In the rows, 128 means zero.
Known rows, with every step that occurs
pazu vema vabogis kazev boviv: [147 123 170 165 124 136 137  67  85 101 186 187 125  86 120  75 127 134
 106 134 143 157 128 106 161 129  84  97 115 125 142  80 125 132 130 177
 114 103 103 125 125]
boviv kazev vabogis gulud bobuv nakufa: [139 123  90 171  93 128 140 103 106 175  84 145 145 141 135 154 131 123
 104 124  66 144 144 127 121 141  50  94 148 151 124 131 106 150 134 198
 122 162 105 160 138]
kazev fegug: [126 141 140 144 146 120 115 104 116 134 138 108 140 130 103 191 178 167
 115 148 121 169 133 129 114 139 115  92 141 148 157 122 161 144 132 164
 108 134 108 133 112]
rusi fegug kazev kedu: [162 146 119 157 138  88 135  95 115 119 164 144 107 115 128 151 218 130
 129 156 118 139 108 121  62 146 115 136 149 153 112 113 135 124 126 202
 102 135 132 106 125]
leza vabogis gulud bobuv: [106 112 173 124 118 126 145 158 111 147  60 146 131 181 124 174 147 169
 136  99  87 155  96 112 116 111  92 116 110 155 178 144  95 119 118 178
 157 153 132 152 136]
vabogis kazev boviv rigel zezizer: [151 180  87 124 138 167 123  50  79  85 232 115 155  77  91 205 199 186
  73 137 107 155 169 160 116 107  99 107 115 193 107 137 124 124 118 191
 113  76 172 126 120]
zega rusi fegug kazev: [147 105  79 139 142  93 102 115 101 141 149 156 140 130 145 139 225 122
 117 175 112 146 107 112  93 134 120 126 154 166  88 141 153 131 145 176
  96 142 156  88 134]
dalon pazu vema: [119 118 144 160 107 130 116 113 105 124 174 162 154 122 145 139 113 145
 111 142 101 168 126 116 153 120 141 131 132 138 168 110 184 109 106 166
 124 153 114 113 111]
rusi fegug kazev vabogis gulud bobuv nakufa: [158 118  73 172  97 102 140  91  87 184 122 206 130 145 140 143 181 104
 121 132  87 129  78 124  88 146  67 114 149 189 104 159 111 139 120 192
 110 168 113 140 150]
dalon pazu vema vabogis kazev fegug: [101 124 153 184 126  87  92  68 112 128 177 194 112 111 164 112 134 139
 111 114 118 165 111  86 163 154 130  97 130 134 162  98 213 131 135 168
 116 131 105 124 127]
nakufa bobuv gulud vabogis: [153  91 148 123  73 163 152 135 103 125  91 138 143 107  91 152 124 150
  94 140  81 144 143 149 128 117  92 146 113 144 147  98 134 134 132 178
 116 145 105 148 117]
gulud bobuv nakufa: [146 117  97 148  81 137 151 135  88 141 129  97 142 122 116 138 180 164
  76 130 104 158 122 154 152 128  84 136 129 171 149 144 153 152 133 176
 126 154 128 140 140]
vema pazu: [158 134  97 153 136 145 114 120 116 128 144 100 147 109 121 132 173 151
 116 158 113 157 110 135 113 124 166  98 132 131 151 113 131 119 107 131
 112 169 136 120  99]
nakufa bobuv gulud: [132  95 138 113  97 178 145 125 112 121 113 127 166 108 102 186 128 144
  76 162  99 148 139 157 125 139 108 132 127 146 114  89 128 126  98 162
 129 186 119 132 114]
nakufa bobuv gulud vabogis kazev kedu: [142 120 160 151  82 146 172 111  94 132 121 136 107  87 131 140 176 115
  83 112  96 133 172 145 110 148  44 154 111 169 121  90 135 122 143 230
 124 121 121 144 135]
nakufa bobuv gulud vabogis vema pazu: [167 112 139 135 101 172 106 135  86 141  79 160 148  88 109  92 141 135
  90 162  86 129 122 150 110 130 132 117 107 142 134 106 124 119 107 150
 121 193  80 155 117]
gulud vabogis kazev fegug: [146 131 127 164 125 104 120  96  97 154 145 129 104 110 125 149 199 161
 117  99 103 149 156 126 128 136  81  99 128 162 167 133 176 143 180 201
 105  70 119 139 143]
dalon pazu: [124 124 128 156 116 115 127 121 115 128 142 116 158 137 135 162 153 150
 113 153  77 171 109 129 142 114 150 120 132 170 172 139 175 113 124 152
 138 152 127 119 114]
pazu vema vabogis leza: [140 108 179 151 127 127 124 105 117  91 124 175 110 110  85  83 105 160
  86 134 124 145 110  89 145  92 119  98 101 113 181  85 130 124 119 157
 125 172  95 134 120]
dalon pazu vema vabogis kazev fegug rusi: [101 127 175 182 136  98 112  46 103 107 162 204 128 127 156  99 138 116
 113 141 120 164 115  69 161 143 148 103 108 150 136 120 232  96 143 167
 125 142 102 128 134]
leza vabogis vema pazu dalon: [126 102 143 128 161 135 104 154 106 140  89 166 117 122 113  97 159 186
 137 128  99 147 102 132  83  98 181  87 134 152 188 113 121 113  93 132
 139 194 115 144 126]
gulud vabogis vema: [164 126 156 143 128 126 112 136  82 140 104 152 126 119  98  88 157 170
 116 138  76 151 135 142 116  92 115  99 104 176 186 152 158 126 163 182
 128 126  82 154 126]
bobuv nakufa: [147 117 105 157  93 135 125 123 108 134 146 107 145 116 110 150 172 157
  79 146 105 165 119 164 126 110 102 125 119 161 161 144 150 150 126 147
 100 144 135 139 128]
bobuv gulud vabogis vema pazu: [180 119 146 169 111 145  82 131  90 144 103 169 145  86 119  82 152 144
 107 160  81 145 117 160 118 127 153 106 125 139 158 123 126 126 107 126
 114 169  75 175 109]
pazu vema: [137 114 142 142 117 153 123 112 103 120 167 156 140 110 119 135 122 156
 108 139 124 165 144 131 135 112 121 122 132 121 154  97 156 122 110 173
 111 143 115 118 108]
leza vabogis: [129 112 147 127 124 117 132 158 122 115  97 120 127 158 112 163 150 196
 132 125 106 158 111 131  96  93 121 124 121 128 190 129 112 129 117 147
 128 143 151 128 111]
vabogis gulud bobuv nakufa: [125 117 131 156  92 142 137 121  97 168 101 132 147 136 121 157 168 131
  81 118  91 163 104 144 144 128  72 117 110 183 150 154 135 137 125 179
 127 153 116 163 150]
leza vabogis kazev fegug: [111 132 134 143 141  98 111 120 114 141 121 129 111 145 139 188 196 187
 127  96 121 147 130 124 104 139  87 100 130 144 172 134 134 136 137 169
 122 109 152 132 141]
rigel boviv kazev fegug: [137 149 100 124 173 103  94 116 144 104 136  85 122 108 111 183 176 197
 140 160 100 144 160 134 106 149 128  85 160 116 139 102 145 152 143 184
 112 109 122 129 125]
vema pazu dalon: [141 100 103 142 143 152 137 114 117 136 146 122 129  92 108 121 165 156
 126 139 107 161 120 134 116 115 185  89 158 147 156  87 147 120 105 144
 118 172 120 128 114]
leza vabogis kazev fegug rusi: [110 131 157 140 150 103 129 101 103 119 107 137 126 163 132 175 202 160
 125 122 124 147 132 106 103 131 107 103 109 159 144 154 159  96 146 169
 129 118 149 136 146]
dalon pazu vema vabogis gulud: [ 99 104 198 174 116 111 100  91 125 129 122 222 136 141 142 106  74 117
 124 135  89 183  74  81 148 106 148 108 101 136 184 107 170 113 108 150
 127 165  92 142 111]
leza vabogis gulud bobuv nakufa: [112 105 148 146  84 126 135 158 103 158  64 141 131 169 124 166 160 161
 106  99  90 156  93 135 118 109  67 136 101 160 186 163 100 140 116 160
 129 149 140 170 152]
rigel boviv kazev vabogis vema: [152 147  93 132 183 117 100 129 107 118 112 144 126 114 121 106 145 181
 148 178  72 126 158 147  79 119 121  65 149 161 137 130 115 129 134 197
 154 173  90 132 114]
rusi fegug kazev boviv rigel: [170 156  79 133 143 118 109  62  84  95 211 147 133 103  89 187 175 162
  91 181 121 138 110 140  84 130 114 113 149 143  94 133  97 128 119 189
  73  89 119 118 132]
zega rusi fegug: [135  96 103 143 144 110 105 110  85 149 159 128 144 121 119 126 212 138
 109 174 109 172 123 108 114 136 118 106 141 167 129 151 140 135 149 158
 104 161 159  93 119]
leza vabogis kazev: [126 111 120 135 125 116 126 139 107 130 115 130 116 139 144 154 180 177
 123  99 105 143 124 138 110 112 102 113 119 147 173 133 124 121 133 170
 141 115 173 127 142]
kazev vabogis: [143 128 112 153 129 124 155 116 100 135 127 137 141 136 109 144 144 152
 132 153  97 155 133 134  98 107 103  91 148 165 162 131 121 126 120 170
 130 176 108 122  86]
leza vabogis gulud: [107 109 184 135 134 120 116 143 128 141  67 156 134 173 118 185 140 160
 138 116  89 168  94 121  91  91 107 111  98 144 198 139  93 116 110 149
 131 140 141 151 121]

Rows
[129 129 111 148 128 129 151 105 110 165  74 151 144 150 133 156 120 133
 136 127  63 143 152 110 119 144  79  77 157 141 121 112 102 129 134 217
 150 165  98 146 122]
boviv kazev vabogis gulud bobuv
[141 155  79 111 125 162 111  91 109  87 187 111 148 100  80 210 166 210
  85 142  89 170 155 160  93  82 150 122 122 174 133 138 153 129 112 169
 112 133 168 131  92]
boviv rigel zezizer
[175 122  68 153 133  94 140  92 104 138 155 182 124 130 121 140 175 140
 152 162  99 131  99 120  66 132 122 101 170 156 115 128 123 127 122 180
 111 159 121 101 109]
rusi fegug kazev vabogis
[136 103 137 158 119 126 115  86 104 119 166 190 104  92 144  69 123 146
 106 113 127 158 124 110 146 122 123 105 117 123 146  85 166 131 137 180
 125 128 122 124 126]
pazu vema vabogis kazev
[155 123 168 182  87 120 150 111  99 134 145 149 103  87 139 135 194 121
 102 108  91 141 162 152 118 146  65 142 133 161 147 108 136 130 139 203
 119 102 116 164 127]
bobuv gulud vabogis kazev kedu
[120 106 163 167 103 107 114 104 119 104 151 187 131 124 135  85  88 148
 120 144  99 175  92  91 155 109 161 123 120 119 182 101 188 127 116 146
 125 166 102 122 101]
dalon pazu vema vabogis
[138 101 160 150 113 130 120 107 117 102 146 179 116 111 110  80  95 161
 119 142 125 174 110 105 133 104 140 114 122 106 169  85 157 138 122 158
 115 156 100 129  99]
pazu vema vabogis
[150 147 105 147 154 113 121 122  96 141 105 193 143 148 140 121 159 135
 134 166  95 122 119 144  68 111 108  90 152 187 118 135 140 114 120 194
 141 181  70 128 113]
fegug kazev vabogis vema
[140 160 138 152 132 106 152 125 133 109 130 123 117 132 136 166 200 124
 120 150 121 137 126 136  72 125  99 139 142 159 118 103 148 119 121 211
 118 128 113 119 115]
fegug kazev kedu
[136 133 110 157 146  78 124 109 101 134 155 141 117 130 152 140 252 104
 125 175 130 145 119 101  63 146  86 140 152 172  88 129 141 127 143 204
  93 144 149  88 125]
zega rusi fegug kazev kedu
[166 161  76 161 160 120 105 118  99 148 111 184 144 128 154  98 173 122
 137 175 105 113  98 137  60 123 146  77 154 164 112 127 121 108  94 161
 131 205  78 122 102]
fegug kazev vabogis vema pazu
[149 114 174 171 108 125 129  80  93 132 129 165 137 104 123 153 190 120
 101 134  95 144 156 133 139 150  99 117 126 165 121 137 183 106 155 174
 108  97 100 172 142]
bobuv gulud vabogis kazev fegug rusi
[160 134  52 166 174  96  76 109  68 170 133 200 143 126 165  71 226  99
 138 198 112 122  93 102  52 142 133  80 162 179  80 157 114 114 115 154
 108 219 114  92 108]
zega rusi fegug kazev vabogis vema pazu
[126 126 165 124 146 119  96 161  99 126  78 153 131 154 113 128 155 194
 124 137  96 149 111 138  91  95 124 103 108 154 191 153 120 117 119 154
 146 166 118 143 124]
leza vabogis vema
[139 143 135 137 153 119 113  72 130 108 104 105 157 133 109 176 162 147
 116 172 103 153 166 105 116 144 135  90 141 117 102 117 179 113 154 181
 106 125 113 137 127]
boviv kazev fegug rusi
[135 109 163 140 101 151 150  77  88 130 102 156 141 109 117 161 171 117
  85 134  97 131 165 126 131 153  79 125 103 171  93 117 180 102 157 200
 117 118 106 152 153]
nakufa bobuv gulud vabogis kazev fegug rusi
[152 106 168 121  98 167 121 138  83 136  79 169 146 105  90 115 128 150
  85 153  72 134 141 157 119 118  96 125 100 168 139 115 142 124 130 185
 134 167  72 162 127]
nakufa bobuv gulud vabogis vema
[153 125  70 133 195 130 109 123 112 130 121 159 110  83 119  69 151 175
 160 170  75 123 149 138  73 120 179  44 175 153 135  95 116 122 109 177
 145 201  85 131 117]
rigel boviv kazev vabogis vema pazu dalon
[123 151 114 125 137 129 123  99  77  98 172 120 116 121 111 196 163 192
  85 122 120 149 140 146 104 110  71 107 115 143 156 145  71 121 121 186
 105  76 152 141 138]
leza vabogis kazev boviv rigel
[184 174  67 116 135 135 110  46  94  72 231 153 152  86  71 205 201 184
 100 175 107 144 123 143  73 112 135 130 140 172  83 131 115 131 107 176
  78  86 160 114 113]
rusi fegug kazev boviv rigel zezizer
[150  80 147 125 109 180 128 130  90 149  89 183 129  73  95  81 131 143
  96 140  77 131 135 151 111 122 150 107 129 166 137  80 143 120 106 165
 127 196  69 164 132]
nakufa bobuv gulud vabogis vema pazu dalon
[154 144 115 148 162 148  84 124  91 144 127 131 150 108 125  96 177 150
 107 169 107 148 107 141 106 123 165  77 122 154 148 132 130 113 106 136
 132 193 104 134 111]
vabogis vema pazu
[171 133  89 153 161  98 105  95  83 152 136 210 131 130 128 107 178 138
 142 173  91 123  97 129  60 130 123  83 155 182 110 150 129 116 123 186
 128 183  87 113 123]
rusi fegug kazev vabogis vema
[150 124  84 151 166 127 128 118 100 153 115 207 127 112 139  87 164 128
 143 157  98 117 113 138  60 112 163  71 178 184 116 102 140 108  96 174
 137 208  64 125 115]
fegug kazev vabogis vema pazu dalon
[116 100 196 161 125 135 105  91 122 131 117 215 124 129 116  99  81 129
 121 130 113 178  91  95 128 100 129  97  99 119 169  93 140 124 114 159
 114 156  93 150 107]
pazu vema vabogis gulud
[118 117 153 137 124 146 146 121 102 159  95 138 147 151 120 165 153 137
 110 122  88 164 115 122 141 129 100 100 122 178 144 134 132 117 127 196
 155 150 107 147 136]
vabogis gulud bobuv
[123 120 116 174  93 137 158 112  84 178  95 157 141 153 125 150 150 121
 103 124  86 157 113 134 119 124  47 104 127 196 153 156 110 140 118 183
 133 183  98 157 125]
kazev vabogis gulud bobuv nakufa
[125 141 165 142 154 125 134  85 107 111 122 117 151 147  97 177 183 144
 113 173 122 167 138 114 115 128 133  97 123 162 130 144 185 103 142 164
 116 146 105 136 116]
kazev fegug rusi
[122  95 164 171  77 137 124 104  99 146 112 201 118 123 125  83 101 127
  89 113 114 172  90 107 157 118  81 123  99 139 160 114 146 151 119 170
 113 169  90 168 137]
pazu vema vabogis gulud bobuv nakufa
[169 158  63 144 188 126  85 126 109 125 114 136 129  99 135  79 160 170
 155 190  81 117 138 139  72 129 159  54 155 135 129 118  94 124 109 161
 142 199  96 126 101]
rigel boviv kazev vabogis vema pazu
[122 113 179 165 118 105 119 100 121  94 134 179 123 123 112  89  98 153
  89 137  97 151  92  75 166  99 142 109 100 124 194 100 158 110 113 147
 134 183  95 127 120]
dalon pazu vema vabogis leza
[154 127  86 115 158 125 110 135 139  96 132  89 127 105 114 148 157 192
 134 164  85 142 153 149 112 121 144 101 144 123 138 104 134 139 139 187
 134 121 140 120 126]
rigel boviv kazev
[118 106 174 142 121 123 139 118 113 140  71 161 124 152 111 112 127 142
 121 124  90 169  79 100 139 118 116  90 110 157 159 123 135 132 140 177
 154 171  94 158 125]
vema vabogis gulud bobuv
[170 113  65 155 175 113 111  88  87 163 147 231 113  97 128  72 183 133
 154 163  96 119  92 120  52 134 181  65 182 179 105 114 126 110 101 165
 122 210  85 115 123]
rusi fegug kazev vabogis vema pazu dalon
[153 135  87 150 125 111 153 118 118 130 122 163 139 148 134 154 156 135
 143 154 103 127 122 138  73 109 107 107 160 161 119 117 132 124 118 186
 125 158 103 111 101]
fegug kazev vabogis
[143 135 126 154 143 124 160 111 103 125 112 131 134 135  85 150 154 159
  97 147  95 130 134 115 110  99  84  77 127 169 168 127  96 112 117 172
 142 192 100 126 105]
kazev vabogis leza
[148 133 153 160 132 115 137  73  87 133 128 136 119 122 119 133 206 136
 116 123 103 148 158 109 127 125 101 100 108 176 139 154 196 106 191 201
 112  74 113 143 149]
gulud vabogis kazev fegug rusi
[133 140 132 152 132 142 113  47  72  84 222 178 110  76 110 110 107 160
  73 133 141 161 139 120 139 118  88  97 115 120 134 100 116 130 124 192
  94  89 102 138 122]
pazu vema vabogis kazev boviv rigel
[139 118 110 153 171 143 129 110  87 160 127 180 129 104 113  77 152 145
 134 154  94 144 124 131  82 112 164  55 159 181 156 114 128 110  99 158
 142 228  71 136 100]
kazev vabogis vema pazu dalon
[157 135  71 131 156 115 134 126 128 105 126 112 122 117 115 138 143 182
 158 171  77 137 158 137  87 117 121  84 159 132 138 110 110 139 132 192
 137 152 122 118 103]
rigel boviv kazev vabogis
[152 144 136 151 139 148 149  82  85 124 175 118 152 104 117 149 193 137
  95 146 122 151 142 142 146 138  75  93 121 167 129 120 114 121 135 185
 127  88 130 119 138]
vabogis kazev boviv
